Each row was made from one small tree. The marks that hang from a mark follow it in brackets, in the order of their numbers. Every link used is in the known rows. Write each row's tree.
In the rows, 128 means zero.
Known rows:
K617(K226 K820(K687)): [118 151 108 109 142 115 100  97 202 124 152 118 122 119 142  47 143 103
  95 160 116  75 142 118]
K195(K17(K820)): [155 127  83 127 134 114 105  81  87 117 142 127 120 134 120 162 140 137
 107 146 121 113 156 104]
K687(K226(K101 K617)): [ 77 136 108 102 132 107 111 103 159 120 158 136 124 114 121 123 142 111
 142 101 157 132 164 131]
K986(K101(K226)): [116 122 101  91 133 126 111  60 135 118 155 131 163 110 135  97 150 130
 151 107 125 129 139 115]
K820(K17 K617(K226) K687): [149 144  63 108 137 111  94  78 182 118 137 127 114 120 144 114 122  57
 114 201 111 116 110 131]
K101(K226(K617(K820(K17))) K986): [ 85 127  86  98 123 108 112 101 122 116 110 128 142 152 107  63 156  81
 105 116 119 126 130 127]
K986(K101(K226(K617))): [ 88 114 114  92 130 113 108  78 148 117 141 136 158 127 117  68 154 127
 157  97 132 124 135 127]
K617(K226 K820): [112 149  97 105 137 115 106 101 156 114 144 115 138 117 134  31 164 138
 101 144 126  80 168 117]
K986(K101(K226(K617(K820(K17))))): [ 90 132  86  97 120 113 109  62 147 120 113 132 160 149 121  49 155 117
 132 125 121 115 157 134]
K226(K101(K986) K617(K820(K17))): [ 79 133  87 120 110  87 112 118 153 121 114 128 107 140 156  90 153  84
 105 110 138 128 163 128]
K687(K226(K101)): [103 141  96  98 131 117 114  87 148 122 168 130 131  95 140 154 136 118
 136 111 152 135 167 121]
K226(K101 K617(K820(K17 K687))): [ 88 144  88 126 119  94  93  95 213 125 130 122  95 157 163  93 121  59
  94 137 141 114 147 147]
K472(K687(K226(K101))): [116 149 139  96 131 115 121  93 146 123 182 119 112  72 136 135 122 115
 152 107 144 124 152 140]
K472(K617(K226(K101) K820) K687): [118 167 126 128 133 108 106 136 208 116 158 116  90  76 133   4 149 109
 134 121 135  75 163 150]
K687(K226(K101(K986))): [102 132 110  95 128 110 121 101 134 128 158 137 131  81 135 168 148 106
 145  99 140 143 153 101]
K617(K226(K101(K986))): [111 130  96 106 130 101 111 128 160 121 155 129 120  84 156 115 166 109
 134 107 129 115 156 104]
K195(K17): [138 125 107 120 137 117 109  81  93 112 141 120 103 125 138 129 150 127
 130 133 124 119 151 119]
K687(K226(K101 K617(K820))): [ 66 152 108 106 123 108 116 104 173 124 145 133 132 127 125  83 151 112
 122 105 154 115 172 133]
K101(K226): [114 124  86  92 135 128 107  90 133 106 163 125 143 119 125  96 137 107
 117 111 131 131 129 123]
K226(K617): [ 90 120 116 115 134  98 104 106 143 106 146 123 111 136 123  69 148 119
 116 119 143 124 145 127]
K986(K101): [117 120 116 106 129 106 110  61 135 120 151 128 138 102 148 105 147 153
 141 128 127 119 161 108]
K101(K226 K986): [111 117 103  93 133 119 117  99 114 114 153 130 144 110 123 112 148  97
 126 102 122 136 115 105]
K226(K101): [110 133  87 114 123 105 104 105 155 113 167 124 108 110 166 123 134 110
 119 107 149 134 166 124]

Write each row's tree:
[118 142  78 102 124  96 116 124 165 124 150 133 124  87 159 121 157  79
 136 137 126 124 123 111] -> K820(K617(K226(K101(K986))))
[ 86 111 115  96 133 108 115 118 125 114 144 131 140 128 103  83 155  92
 135  92 126 131 104 118] -> K101(K226(K617) K986)
[ 78 116 120 118 122  85 113 131 155 119 146 130 107 114 143 110 151  94
 131  88 144 134 142 115] -> K226(K101(K986) K617)
[130 152 127 125 137 109 102 138 199 112 167 120  80  62 130  53 141 103
 156 113 136  95 152 150] -> K472(K617(K226(K101)) K687)
[163 137  60 120 126 108 110  77  93 119 137 136 122 141 124 170 138 108
 110 174 116 127 130 110] -> K195(K17(K820(K617)))
[101 147  98 108 128 102 112 129 169 126 143 124 130  99 159  71 172 110
 111 113 128  96 166 107] -> K617(K226(K101(K986)) K820)
[ 67 133 114 122 116  87 115 131 166 122 133 126 116 133 152  74 159 101
 113  96 143 118 152 119] -> K226(K101(K986) K617(K820))
[ 98 147 136 101 128 110 119  85 131 121 131 117 116 121  96  57 136 112
 117 143 129 102 152 157] -> K472(K687(K226(K617(K820(K17)))))
[111 160  84 107 127 119 102  67 188 134 145 130 118 119 153 145 115  72
 107 152 137 120 159 131] -> K617(K820(K17 K687(K226(K101))))
[158 138 101 115 147 128 105  60 121 134 151 143 130 124  97 204 118 113
 116 161 115 105 133 100] -> K195(K17(K820(K687(K226))))
[140 151  53 108 126 103  96  90 209 124 144 128 102 113 172 140 121  40
 122 180 122 125 121 134] -> K820(K17 K617(K226(K101)) K687)
[ 78 151  83 104 121 106 110  89 159 123 125 130 125 135 130  99 143 105
 114 124 152 124 180 140] -> K687(K226(K101 K617(K820(K17))))
[143 135  71 112 127 106  98  63 166 118 141 130 103 132 152 152 105  49
 104 191 120 142 102 130] -> K820(K17 K617 K687)
[ 81 129 126 106 134 108 113 113 177 127 138 131 137 145 113  56 144  63
 111 109 117 104  97 119] -> K101(K226(K617(K820(K687))) K986)
[107 147  71 110 120 101 109 114 156 124 125 123 122 108 164  85 164  96
 110 130 124 105 176 114] -> K617(K226(K101(K986)) K820(K17))
[132 143 155 114 144 124 112 100 141 115 163 126 103  67  85  78 126 118
 155 131 132 113 134 141] -> K472(K617 K687(K226))
[119 159  74 112 128 108  94  95 217 125 142 118 105 122 175  96 132  72
 100 156 127  91 161 130] -> K617(K226(K101) K820(K17 K687))
[121 152  98 105 134 126 103  52 161 131 135 126 128 124 125 122 116  93
  94 172 123 109 149 124] -> K617(K820(K17 K687(K226)))
[127 158 102 125 139 126  94  70 177 126 128 136 107 110 100  90 116  87
 108 176 127 107 147 127] -> K472(K617(K820(K17 K687(K226))))
[143 143  50  98 130 110 102  84 140 111 129 125 122 113 138  98 147  88
 116 187 120 124 138 131] -> K820(K17 K617(K226))
[112 159  53 111 123 110  99  98 171 117 133 118 118 122 167  76 153 105
 102 140 136 100 188 131] -> K617(K226(K101) K820(K17))
[170 138  74 126 133 110 102  70 142 129 145 142 110 142 127 184 116  75
 110 188 107 119 102 114] -> K195(K17(K820(K617 K687)))
